Every row comes from one small tree of marks. Brackets hold a mark, then the marks that hang from it, in the order of their numbers. Every link used is in the known rows. Which tree was each row made from?
Known rows:
[k_825 [k_585 k_651 [k_905 k_721]]]: [ -7  -6  -6  -5  -2 -10  -5  16   3   4  -8  -6  12   3  -2  10  -2  17
  -2   1  -9  -1  -8  10   0   2 -17   5 -10   6  -9   3   4   0   0  -2
  10  10  -8 -17  -6]
[k_558 [k_949 [k_651 k_585] k_825]]: [ 21   1   2   4  13   6  -2 -12  -4   5   9   5 -17  11   0   2  -5 -18
  -3   6  13   9   9 -15   5   8  16  -4  12  10  24   4  -1   0  -4  -8
  -8   1  -1   5   4]
[k_912 [k_585 k_651]]: [  3   0   0   1   8  10  -1   5   1  -2  -3  12   5  -5  -6   6   2  -5
   6   1  -1  -1 -12   9   7  -3  -7  -1 -12  -3   1  -6   0  -2   1  -6
  11   2  -3 -11   0]
[k_558 [k_949 k_651]]: [ 15   3   1   1   2   0  -4 -13  -5   5  17   3   2   6  -1   3  -2 -15
  -3   7   1  11  -3  -2   2  11   8   2   7  -8  22  -5   5   2  -9  -7
  -3  -8  -4  -5   9]
[k_825 k_585]: [  4   2  -1  -2   4  -3  -2   6  -1   1  -4  -3   3  -8   3   5  -5  -2
   0 -10  -5   5  -1   7   3   0  -5  -2  -8  -6 -13   3   9  -2  -8   1
   8   0   5  -5   5]
[k_721 [k_905 k_585 [k_949 k_651 k_825]]]: [  3  20  12  -4 -11   6 -13 -16   2   3  -5  -7   4  -5   1 -11  14   2
   6  -4   9  -4   9   7   2   4   4 -14   6  -1  -2  -3  -7   1   8  -2
 -15 -12  11   9  -1]
[k_949 [k_825 k_585]]: [  8  13   2   5   9   2  -2   5  -4  -1  -4   0  -8  -2   2   6   1  -1
   4 -11   5   5   5   2   7  -4   1  -7  -4   1 -10   2   1   0  -1   4
   5   0   9   2   4]
[k_651 k_585 k_949]: [  4  -8 -11   8   5   2   6  -6   2  -7  -3 -10  -9 -12   4   3 -10  -5
  -9   5  -5  -2   6 -11   2  -2   3  -2   4   8   8   4  -1  -1  -9  -2
   0   0   3   7  -2]
[k_721 [k_651 k_585]]: [  6  -2   3   4  16   5  -1  -2  -6  -7   5   5   1 -10   2   8 -11  -4
  -8  -9   4   7   1 -14   4   4  -2   2  -3  14   6  -3   4  -3 -13  -1
   9   3   1   6   2]
[k_949 k_651]: [ 12  12   5   2   0   4  -3 -10  -1   5  13   1   5   1  -4   0   0   4
  -3   0   0  11 -10   3   3  10   4  -1   7  -6  11  -6   1   5  -2  -9
   5  -7   1   2   8]
[k_905 [k_585 k_651] [k_949 k_825]]: [  4  19  12  16   8   7  -6 -11  -1  -6 -16   4  13 -11   0   0   9   9
   8 -12  19   1   4   8   9  -1  -1   6  -5  17  -2   2 -19   8  11   7
  -4  -3  11   4  -9]
[k_912 k_721]: [  8  -3   1   1  -1  -2   1   5   1  -9   6  19  10  -8   5   3   2  -2
  -1  -2   4   1  -7   2   4  11  -2   8  12  -9 -12  -3  -1  -2  -2  -7
  13  -1   7  -3   3]
[k_825 [k_585 [k_651 k_949] k_905]]: [ -9 -17 -14   0   3   2   6  10  -2   4 -12 -19   0  -3   6   0   2   0
  -2   9 -28   5  -8   3 -10  -8  -8   6 -15   0   5   5   6   0  -5   6
  -3   8 -14  -1   0]
[k_651 [k_585 [k_905 k_721]]]: [ -3  -5  -9  -5  -2 -11   1   4   6  -8   3  -3   5   5  -9   8 -13  18
 -16   3   9   3   3  -2  -3   3  -5  -8   9   7  -7   2  -4   0   0 -13
  10   8   4 -10  -3]
[k_651 [k_585 k_905] [k_949 k_825]]: [ -1  -7 -15   5  11   4   8  -5  -2  -8   0 -13 -16   2   0  -1  -6  -9
 -10   9   1   7   9 -12 -11  -9   8 -13   6  13   9   2 -11   0   2  -4
  -8   5   5  10   1]
[k_949 [k_651 [k_585 [k_905 k_721]]] k_825]: [  8   5  -5   5   1  -7  -3  -3   7   0   8  -2 -11  13  -9   2  -5  13
 -10   7  16  12   2  -6  -3   7   6 -12  19  18   7   1  -8   3   7 -19
   0   5   1  -4  -6]
[k_905 k_721 k_949]: [  0  10   0   1  -6  -5 -11  -5   2 -12   2   4  17  -9  -5   5  -2  12
  -3  -7  15 -14   1   7  10   6  -2   3   8  -3 -12   1 -14   5   0  -1
   3  -9   6  -8  -6]
[k_651 [k_585 k_825 k_905]]: [ -6  -3  -2  -4   6  -8  14   1   2   9  10  -3  -8  11  -2  -4 -10   0
 -11  -1   6  13   5  -6 -10  -5   8   7  -3  -1  -5   8   4   6   1   0
   8  10   4   9   7]
[k_949 [k_825 [k_585 k_651 [k_905 k_721]]]]: [ -3   3  -2   1   6  -7  -3  15   0   2  -9   0   2  11  -3   7   4  14
   4  -1   4   1  -1   4   0  -3 -11   0  -8  12  -8   3  -2   0   8   0
   4  12  -4 -10  -8]
[k_905 [k_585 k_651] [k_721 k_912] k_949]: [ -4   5   9  13 -19 -15 -11  -3  11  -9 -22  12  20 -13  -7   2   0  40
  12  -6   7 -17   1  19  13   1  -9  -1   4  12 -11   1  -3   1   7  -2
   3  -4   4 -13 -16]
[k_912 [k_721 k_905] [k_949 [k_825 k_585]]]: [  2   0   0 -17  -5  11  -5  16   2  -1  -6  15 -13   2   9  -5   9 -15
   1  -6  -5  -7   6   2   7   5  -8  -7  -3 -24 -19   0  10 -13   5  13
   0   2  -3  -2   7]
[k_721 [k_651 k_949] k_905]: [ -5  -7  -5  -9   0   8   0   1 -12  -8   7 -12   0 -12  10   2   0 -14
  -2   2 -18  -9  -3  -8  -6   0  -5  -2  -2  -6   8 -15   7  -9 -11  11
  -5  -8  -4   8   3]
[k_825 [k_585 k_905]]: [ -5  -3  -9  -9   1  -4   2   8  -2   4  -4 -11   6  -3  -1   3  -4   1
  -5  -4 -12  12  -5  11  -8  -6  -6  -2 -11  -8 -14   4   7  -3  -4  -5
   6   5   1  -2  10]
[k_905 k_585 [k_721 k_912]]: [  1   9   4   8 -22 -25  -6   0  10 -13 -12  10   9  -8 -11   9  -9  37
  10  -6   7  -7   6  17  10   3  -9 -26  15   6 -16  -8   6  -3   4 -13
   6  -8  18 -17 -12]
[k_651 [k_585 k_825 [k_905 k_721]] k_949]: [ -7 -11 -12   5  -7 -16  13   5   7   4   4 -11 -13  10   0  -2 -11   0
  -8  11  -3  -3  11 -14  -4  -1   3   1  12   8  -3   9  -3   8   0  -3
  -3   5  -3  -2 -11]
[k_585 k_825]: [  4  11   9   2   4  -6   8  -3  -2   5  14   5  -1   6  -1  -4  -5  -5
   1 -11   7   9   0   0   4   0   8  10   0  -9  -7   0   4   8   1   7
  11  -4   8   4   7]
[k_585 [k_651 k_949] k_825]: [ -2  -2   2  14   7  -2  14   1  -2   9   8  -1  -6   4   2  -5  -2 -10
   4   4  -9  -1  -5  -7   3  -3   5  21  -5   4   9   4   1   9   1  16
   3   0  -8  10  -4]

Write each row's tree:
[ -6   8   1   0   4   1  -7   2   0 -10  -1   1  14   6  -6   0   8  18
  -2  -2  17 -10   0   5  -1  -1   0  11   1  10  -2   0 -21   6  13   4
   1   4   1  -4  -6] => [k_585 k_651 [k_905 k_721 [k_949 k_825]]]
[ 12  -5  -6  -1  11   4   2  -8  -4   3   9  -1 -15  17  -4  -1  -3 -14
  -9  11   9  18   4 -12  -9   3  16  -5  10   8  22   4  -2   0  -1 -13
 -10   5  -5   5   7] => [k_558 [k_949 [k_651 [k_585 k_905]] k_825]]
[  3  -4  -9 -10  10  -4   1   5  -9   1   1  -8  -8  12   5   4   0 -18
  -1   0   1   9   6   1  -6  -7   5  -6  -5  -5  -1   4   3  -5  -2   1
  -6   1   1  -3   9] => [k_558 [k_949 [k_825 [k_585 k_905]]]]
[-11   7  14  -6 -21 -18   5   1   5   8  -8   1  -4   2  -2 -11  -2  15
  12  -7  -5  -6  11  11  -3  -5  -2 -16   2 -14 -19  -2  23  -6   7   7
   3  -6  15   9   7] => [k_721 [k_905 [k_585 k_825]] k_912]
[  2  -6  -4  -7  18   1   2   9 -11   6  -5  -1  -4  15   4   6   3 -12
   1   3  -1   6   0   1  -6  -7  -1   8 -14   5   9   6   6  -4   1   5
  -4  10  -8  -3   5] => [k_558 [k_949 [k_825 [k_585 k_651 k_905]]]]
[ 15  12   6  12  11   5  -2 -11   0   1   5   6 -15   3  -4   0  -3  -2
  -4   0  14  14   5 -11   5   5  12  -9  10  13  14   3  -3   4   0 -11
  -1   2   2  11   2] => [k_949 [k_651 k_585] k_825]
[ 15  -2   6   4   6  -7   6 -10  -1  18  17   5 -17  18   0  -4  -7 -19
  -3   7   6   8   6 -18   3   8  16  12   5  -2  18  13  10   7  -8  -4
  -4   3  -9   6   5] => [k_558 [k_949 [k_651 [k_585 k_825]]]]
[  1   3   5  20  -1  -5  12  -2   2   9  -6  -6  -3  -1   3  -3  -1  -3
  10   1  -3   1   2  -1   7  -1  -1   8  -5  10   5   2  -2  11   4  12
  -2  -1   0   2 -12] => [k_905 [k_585 [k_651 k_949] k_825]]
[ -5  -4  -3  -8   4   8  -3  12 -12   1  -8 -17 -13  -8  15   0   5 -18
   7  -2 -19 -11   5 -11   2  -5  -7 -10  -9  -1   0  -8   9 -11  -9  12
 -11  -3  -3   8  -1] => [k_721 [k_651 [k_949 [k_825 k_585]]] k_905]
[ -6   7  10  -7 -31  -6 -12 -13   8   2 -11  -3  11 -14  -2 -13   9  19
  10   0  -8  -7   1  16  -2   1   0 -16   5 -14  -7  -3  11  -8   1  -7
 -11 -13   6   6   6] => [k_721 [k_905 k_585 [k_949 k_651]] k_912]
[ -6  -5  -4  -7   9  -1   3  10  -2   9  -6  -8   9   2   2   2   0   7
  -2  -2 -15  12 -10  10  -7  -7 -11   8 -19   3  -4   4   9  -3  -2   3
  11  13  -7  -2   5] => [k_825 [k_585 k_651 k_905]]
[ -4 -14 -18   1   3   3  10  -2   1  -6   0 -16  -9  -6  -1   0 -10  -2
 -15  10 -11   5   3  -7 -13  -6   2  -4   2   5   6   4  -3  -1  -5  -6
  -3   5   0   7   2] => [k_651 [k_585 k_905] k_949]
[  5  19  13  10 -14  -3  -1 -16   6  17   2   0   6  -1   0 -12   7  -1
   8  -8  10   7   2   5   6   6   8   9   5  -3  -6  10  -8  15   4  -4
  -8 -12   8   1  -6] => [k_905 [k_585 k_825] [k_949 k_651]]
[  1   2   2   1  -5  -3  -6   4   1 -14   8  19   3   1  -7   7 -11  17
   1  -9   0 -10  -3   4  11   5  -6  -9   8 -11   1 -14  10 -10  -3   9
   5 -10  -5 -12   1] => [k_905 [k_721 k_651 [k_912 k_949]]]
[ -8 -19 -16   2   4  10   7   9   1  -3  -5  -7  -3  -4  -2   2   2  -9
   2  17 -18  -1 -13   5 -10 -11  -8  -5 -10  -5  11  -5  -4  -2   1  -7
  -3   3 -10 -11  -1] => [k_912 [k_585 [k_651 k_949] k_905]]
[ -6 -11 -12   1   8   3   9   0  -4  -4   3  -9   6  -1   2   1   0   1
  -5  12 -14   6 -11   2 -14  -7  -3   8  -5   1  16  -6  -5   1   0   3
   0   4  -9   5   1] => [k_585 [k_651 k_949] k_905]
[ -2   5   4   7   1   5   1   0  -2  -4 -18 -11  -5  -6   5  -3   8  -1
   8   5  -4  -4   4   1  -1  -4  -8  -9  -2  13   9  -9  -2  -1  10  11
 -10  -2   7   7  -9] => [k_721 [k_905 [k_585 [k_651 [k_949 k_825]]]]]
[-11   5   2  -9  -5  -2   8  -6  -1   8  10  -6   8   7  -1 -12   3  -1
  -4  -4   6   3  -2   5 -11  -7   9  16  -4 -18 -12   7  -8   9   3   8
   0  -2   4   8   9] => [k_585 k_825 [k_905 k_949]]
[ 18  -5  -2   1   4   2  -3 -12  -1   6  10   4  -7   5  -1   2  -9 -13
  -8   8   5   8   2 -11   1   9  12   3   6   3  23   6   6   0 -11 -13
  -3   2  -5  -1   6] => [k_558 [k_949 [k_651 k_585]]]
[  5  19  12  13 -23 -13  -8 -11  11  15   0   1   6   3  -3  -9   4  10
   9  -5  16  -3   5   5  14  13   2   6  14   1 -10   9 -10  16   7  -7
  -5 -13   8 -13 -17] => [k_905 [k_585 k_825] k_721 [k_949 k_651]]
[-12  -8   4  -6   7   6   7  -2  -3   6   9  -5   0   3   4  -9  -3  -9
  -8  -7   7   5   1 -14  -7  -5   7  20  -8   2  -5  15  -3   4  -7   7
   0   6  -5  14   3] => [k_721 [k_651 [k_585 k_825 [k_905 k_949]]]]
[ -8   2   7 -18  -3   9 -10  -4  -9  -8   6  -3  16 -16   8  -4   6  -5
  -2 -10  -2 -12  -4   0  -1   0  -3   6  -9 -11  -5  -5   2  -8  -8  12
  -2  -8   1  13   8] => [k_721 k_651 [k_905 k_949]]
[ 10   1   2   4  19   3  -3   6 -11   5  -7   5  -6   6   6   9   3 -15
   6  -1   2   3   3  -3   9  -1   0  10 -13   8   8   4   6  -2  -1  13
  -2   6  -7  -2   1] => [k_558 [k_949 [k_825 [k_585 k_651]]]]
[  4  -1  -7  -3  -7  -8  -3  -1   8   4   8  -3   1   7  -7   4  -7  19
 -13   8   6   9  -3  -4  -5  11  -2  -7  13   8   5   4   0   4  -2 -22
   4   5  -3  -7  -3] => [k_949 [k_651 [k_585 [k_905 k_721]]]]
[ -3   7   6  -5  -8   2   6 -12   1  15  17  -6   6  11  -3 -17   8  -3
  -1  -1   0  10  -8   1 -10  -1  14  19   3 -19   1   8  -6  11   2  -2
  -8  -4  -6  10   9] => [k_585 k_825 [k_905 [k_949 k_651]]]
[ -2 -19  -1  10  -8   8   9  16   0   4   5  19 -17  -3  12  -1   7 -35
  18   3 -12  -9  -8 -15   7   4  -4   7   5 -10  -7  -2  -3  -2  -6  -3
  -3  -5  -9 -13 -14] => [k_912 [k_585 k_825] [k_721 [k_651 k_949]]]
[ -3  -1  -7   7  14   6  10   1  -6  -8  -2 -10  -4   5  -1   0   6  -3
  -2   7  -4   5  -5  -3 -11  -7   1   4  -2  10  17  -6 -12   2   6   6
  -7   3  -6   8   0] => [k_585 [k_651 [k_949 k_825]] k_905]
[ -4  14  12  -3  -1   8  -9  -8  -1  -3 -19  -3  12  -9   4  -5  14   9
   7  -8  12 -12   8   9   3  -4  -5   1  -8   7  -6  -1  -8  -1  13  12
  -4  -3   9  11  -2] => [k_721 [k_905 [k_585 k_651] [k_949 k_825]]]
[ -7   1   3  -1   2 -14   7  10   2   8   9   3   8  19  -9   1  -3  12
  -1   1   7   1  -8   2  -4   3  -5  13  -3   2  -2  -1  -2   7  11   5
  13   9  -5  -5  -6] => [k_585 k_651 k_825 [k_905 k_721]]
[ -5 -18 -11 -14  -1  22   0  17   3  -6   9  24   0  -2   3   2   4 -22
  -2   0  -5   6 -16   3  -1   6 -10  -1  -3 -28  -6 -10  -2 -13   2 -11
   4  -2 -11 -24   6] => [k_912 [k_585 k_905] [k_721 k_651] k_949]
[-13  -1  -4  -9 -20 -15  -6  -1   7 -11  -2   2  16  -4 -11  -2  -1  32
  -1  -2   2 -16  -2  16  -6  -5   0  -7  11  -8 -17  -1  -2  -3   1  -4
   1  -5   4  -8   2] => [k_585 [k_905 [k_721 k_912] k_949]]
[ -2  -4   2   6 -12 -10  -7  13  11  -7  -7  21   3  -3 -14  10  -4  23
  15   3  -2 -17 -11  13  12  -3 -11 -15   2   0  -8 -11   9  -7   3 -10
  11   3  -6 -23 -11] => [k_905 [k_721 [k_912 [k_585 k_651]]]]
[  1 -10  -9  11   4  13   3   5   3  -3  -6   3  -5  -8   0   4   2 -15
   6  10 -15  -6  -9   3   5  -5  -5  -4  -8   1  10  -6  -3  -1  -1  -4
  -1  -1 -10 -11  -7] => [k_912 [k_585 [k_651 k_949]]]
[ 12   7  -4  -3  -2  20  -5  -6   7   7  13  13 -10   2 -10  -2   0 -15
  -1   2  -2   8 -10   9   7   4  -2 -15   0 -27   7  -8   0  -5   1  -7
  -3 -11  -9 -20  10] => [k_912 k_585 [k_949 k_651]]
[ -1   3   7 -15 -11   8  -8   2   0 -11  -1  11   6  -5   9  -9  17  -7
   3  -4   9 -19   6   0   1   4   3   6   8 -14 -17  -3  -9  -5   6   2
  -3  -4   8  12   4] => [k_912 [k_721 [k_905 [k_949 k_825]]]]
[ -4   3  -3  -3  10   9   0  -8  -2 -11  -1  -5  -2   0  -3  -3   1   2
 -13  -5  19   4   9  -4  -8  -9  11   4   2   8  -4   9 -16   3   5  -4
  -3   5   8  13   6] => [k_651 [k_585 [k_905 [k_949 k_825]]]]
[ -4   2   8 -12  10  16 -10  -5  -8 -11  -2  -3  -4  -8   7  -3   2  -8
  -4 -11  11 -13  15 -15   2  -4   2  -1  -5  10  -3   2  -3  -8  -3   9
  -5   0   4  20   4] => [k_721 [k_651 k_585] [k_905 [k_949 k_825]]]
[-10  -8   2   3 -16  -9   0   0   4  -2 -20  -7   0 -13   1  -4   2  18
   9   7 -21 -14   2  11  -4  -7 -10 -17  -3  -1   4 -10  17 -11   2   6
  -6  -3   1   5  -3] => [k_721 [k_905 [k_585 [k_651 k_949]]] k_912]
[  2  -5  -4  12   4  -4  12  -3   2   7   3  -6 -20   1   2  -4 -13 -12
  -4   4  -3   0   9 -17   3  -3   9   5   5   5   2  10   1   8  -7   6
   0   2   0  11  -4] => [k_651 [k_585 k_825] k_949]
[ -4 -10   7 -18  -5   5  -6  10  -6  -6   7  13  11  -9  12   2   6  -9
   2  -3  -7 -10  -8  -6   0  12 -12   6   3  -9  -8 -10   8 -13  -7   2
   9   0  -1   3   6] => [k_912 [k_721 k_651 k_905]]
[ -5  -3  -2   0  -6   2   1  -2   0  -1 -15 -14   7 -12   7  -1   1   1
   3   7 -14  -7   0   4  -3   0 -12  -4  -7   4   6  -8   5  -4   2   8
  -3  -2   2   2  -6] => [k_721 [k_905 [k_585 [k_651 k_949]]]]
